Each row comes from the steps of one path. Every step used is in the known rows, and no mark comes twice. Write the path behind each row, first mark first.
In the rows, 128 means zero.
Known rows:
tilo/miteg/zuka: [167 148 162 142 124 128 132 111 126 168 108 132 197 144 108 123 105 221
 129  81 107 147 169 141 127 105 140 149 101]
femed/dudon/paza: [131 150 108 128 136 146 110  92 144 150 115 109  98 146 152 124 104 120
 109 128 126 125 135 119 132 114  87 165 117]
femed/zoda/geru/paza: [139 115 125 149 127 135 133 175 115 150 107 136 112  92 121 113 166  54
 129 141 155 138 123 103 121 146 132 125 225]
miteg/zuka: [133 131 153 140 127 127 127 114 142 138 117 138 166 154 119 123 114 182
 140  92 110 156 146 121 124 108 131 133 130]
zuka/miteg: [137 125 156 114 151 140 117 134 143 129  96 154 131 139 110 118 116 184
 138  97 145 133 152 104 130 136 121 114 180]
zoda/geru: [150 133 141 128 116 127 129 157 123 148 115 145 141 123 120 125 127 161
 141 127 135 124 138 123 120 123 136 123 173]
miteg/zuka/dudon/paza: [131 155 140 143 122 142  95 116 123  98  71 110 116 155 126 140  82 151
 107 117  93 156 127 150 107 103  96 127  84]
paza/geru: [143  98 123  85 126 120 122 141 141 136 128 141 122 150 119 126 134 137
 156  95 133 133 137 126 126 137 134 117 146]
natomez/paza/dudon/femed/zoda/geru: [ 82 102 106 117 118  80 181 159 123 123 171 129  94  78 118 116 180  46
 131 164 156 113 102 104 134 154 113 116 184]
miteg/zuka/dudon: [136 123 160 146 124 133 113 134 119 123  76 122 146 147 118 129  94 185
 126 109 104 146 144 146 107  97 120 131 121]
zoda/geru/paza/natomez: [161 125 118 144 120 157 126 174 125 133 139 131 125 109 136 122 150 110
 132 142 138 117 132 126 137 157 170 113 167]
geru/zoda: [133 117 153 133 133 140 101 109 125 112 121 152 151 140 126 144 129 142
 138 119 139 127 136 153 120  92 149 125 187]
tilo/natomez/paza/dudon/femed: [107  91  90  99 119  92 165  96 138 102 207 172 111 111 137 144 130 102
 140 169 145 127 104 101 142 142 101  97 130]
paza/natomez/tilo/miteg/zuka: [150 153 161 146 120  97 150 131 133 170 152 104 198 140 105 127 129 247
 149  93 108 121 146 131 144 121 173 148  37]
paza/dudon: [146 101 120  85 142 127 149 121 132 134 149 154 132 133 155 108 132 129
 144 139 140 126 149 127 129 126 123 114 147]
tilo/miteg/zuka/dudon/femed/zoda: [110 145 155 172 127 122 111 137 105 137  83 119 141 123  79 128 127 163
  85 109 112 142 133 147 126 108 137 162 119]
zuka/dudon/paza/natomez: [147 136 116 115 128 143  93 147 113  82 107 122  76 150 124 143 104 140
 109 147 123 123 135 155 130 118 135 121  67]
natomez/paza/dudon/femed/zoda: [ 74  92 105  95 136  86 174 118 124 110 188 139  91 100 131 114 164  45
 135 151 163 124 119 100 146 140 110 121 163]
miteg/zuka/dudon/femed: [ 91 145 151 166 126 148 104 120 122 109  99 136 141 153 111 132 100 167
 103 108 104 138 122 139 121 106 132 132 125]
tilo/natomez/paza: [148  89 122 101 113  84 157 108 124 115 172 163 126 121 116 151 108 144
 163 148 148 144 141 101 133 115  97 103 135]
tilo/miteg/zuka/dudon/femed: [128 158 159 169 124 147 104 119 109 132  90 135 167 143 101 137  93 209
  90 102  94 132 144 156 123 108 139 146  95]
geru/paza/dudon/femed/zoda: [ 90 100  92 123 155 152 142 120 134 121 162 151  95 109 156  98 174   4
 110 157 162 130 112 102 142 150 127 125 202]
zoda/geru/paza/dudon/femed: [118 128  97 137 133 172 140 138 128 127 154 152 123 103 166 109 151  49
 111 158 138 113 105 118 130 170 137 110 195]
dudon/femed/zoda/geru/paza: [ 98 137 116 166 129 153 121 159 118 134 132 142 106  96 117 115 172  34
 108 143 156 132 104  92 134 153 144 128 231]
geru/paza: [150 122 131 120 143 169 122 117 123 136 133 149 134 130 154 117 118  89
 137 127 149 142 148 115 131 129 128 116 179]
dudon/femed/zoda: [ 81 128 126 134 139 129 117 131 124 123 145 155 111 128  97 121 150  96
 121 123 160 137 119  94 143 115 137 138 177]

Write each row's path:
[151  99 107  96 150 161 150 112 133 135 147 150 123 122 183 101 134  61
 135 149 150 131 142 125 129 146 119 104 173] -> geru/paza/dudon
[126 129  87 106 129 131 109 106 158 150 108  91  81 145 140 128 122 100
 121 117 108 123 119 123 126 139  84 160 108] -> femed/dudon/paza/geru
[129  90 133 110 121 126  99 128 143 113 117 139 133 143 112 142 147 122
 148  99 123 127 121 162 116 121 147 120 180] -> paza/geru/zoda
[140 175 155 147 121 118 118 114 117 134  78  88 160 139 124 141  83 196
 116 111  89 133 130 143 109 110 103 142  22] -> natomez/tilo/miteg/zuka/dudon/paza
[108 156 105 136 135 119 132 109 152 150 157  80 105 137 147 131 125 146
 129 144 125 101 113 112 147 128 115 167  49] -> femed/dudon/paza/natomez/tilo
[170 149 139 146 118 134 149 166 115 175 147 108 170  94 134 125 147 156
 144 138 136  94 133 129 136 165 177 131 107] -> zoda/geru/paza/natomez/tilo/miteg
[121 145 128 117 129 120 111 143 122  95 125 103  90 143 129 147 107 143
 137 154 127 109 115 138 130 125 130 117  35] -> zuka/dudon/paza/natomez/tilo
[137  84 116  66 133  92 186 117 128 122 172 136 124 117 157 117 125 105
 162 147 150 122 151 121 133 130 103 100 136] -> natomez/paza/dudon
[111 157 138 152 119 114 119 133 133  97 113  83 119 146 120 146 107 172
 126 129  94 130 104 137 125 121 128 130  15] -> miteg/zuka/dudon/paza/natomez/tilo
[172 163 133 148 115 132  97 131 115 110  88 101 132 145 103 145  99 208
  90 111  84 135 152 178 127 119 142 142  19] -> tilo/miteg/zuka/dudon/paza/natomez
[143  93 104 122 133 129 159 166 125 152 122 132 100  86 152  98 185  22
 127 166 155 126 120 111 123 165 123 117 220] -> femed/zoda/geru/paza/dudon
[126 125 103 112 119 136  80 110 150  84 114 128 106 151 118 157 138  91
 128 106 110 133 103 160 112 125 123 120 149] -> dudon/paza/geru/zoda
[141 144 127 112 131 147  92 124 108  92  86 130  90 151 138 139  84 125
 112 143 124 133 135 143 112 105 100 119  98] -> zuka/dudon/paza
[142 155 168 141 124 105 155 112 133 177 127 111 211 131 119 125 109 226
 147  88 110 136 147 118 128 113 135 151  73] -> natomez/tilo/miteg/zuka
[125 124 128 129 138 143 141 138 133 136 177 117 138 125 153 120 141 115
 160 142 153 114 125 106 148 146 164 116 121] -> geru/paza/natomez/tilo
[ 93 109 110  88 132 114 174 104 128 106 196 145 119 117 153 119 132  86
 139 147 147 117 128 117 143 135 114 106 139] -> natomez/paza/dudon/femed
[ 91 119 106 131 128 111 151 160 131 138 145 146  99  95 119 113 181  70
 114 151 148 114  99 109 131 149 133 130 194] -> paza/dudon/femed/zoda/geru
[ 84 140 146 193 112 122 110 177 113 125  73 122 115 109  78 131 145 127
  94 125 108 137  98 126 111 123 133 144 168] -> miteg/zuka/dudon/femed/zoda/geru
[119 158 116 113 132 118 126 125 141 112 165 117 116 143 134 140 128 145
 147 138 134 117 109 109 144 127 143 126  45] -> dudon/paza/natomez/tilo
[165 172 146 144 120 140  97 115 114 125  64 111 144 144 118 139  80 193
  90 105  85 147 151 164 109 105 107 147  52] -> tilo/miteg/zuka/dudon/paza
[117 120 100 133 123 133  83  99 158 121 104  89  95 143 135 148 142  86
 115 114 101 113 101 159 118 124 101 165 143] -> femed/dudon/paza/geru/zoda
[132  61 113 105  95  76 125 119 137  97 163 144 120 117 101 174 141 111
 168 131 129 135 102 146 115 131 113 100 169] -> tilo/natomez/paza/geru/zoda
[146 145 181 147 123 109 137 127 112 158  88  96 187 132 115 131  92 227
 137 102  97 126 143 144 111 105 127 142  62] -> natomez/tilo/miteg/zuka/dudon
[165 137 139 125 135 141 144 133 123 159 164 114 170 114 146 122 133 153
 147 128 145 108 150 123 149 148 173 127  82] -> geru/paza/natomez/tilo/miteg
[109 115  98 116 152 177 135  97 137 117 167 159 121 125 178 108 135  47
 117 152 148 124 120 116 142 149 134 111 175] -> geru/paza/dudon/femed
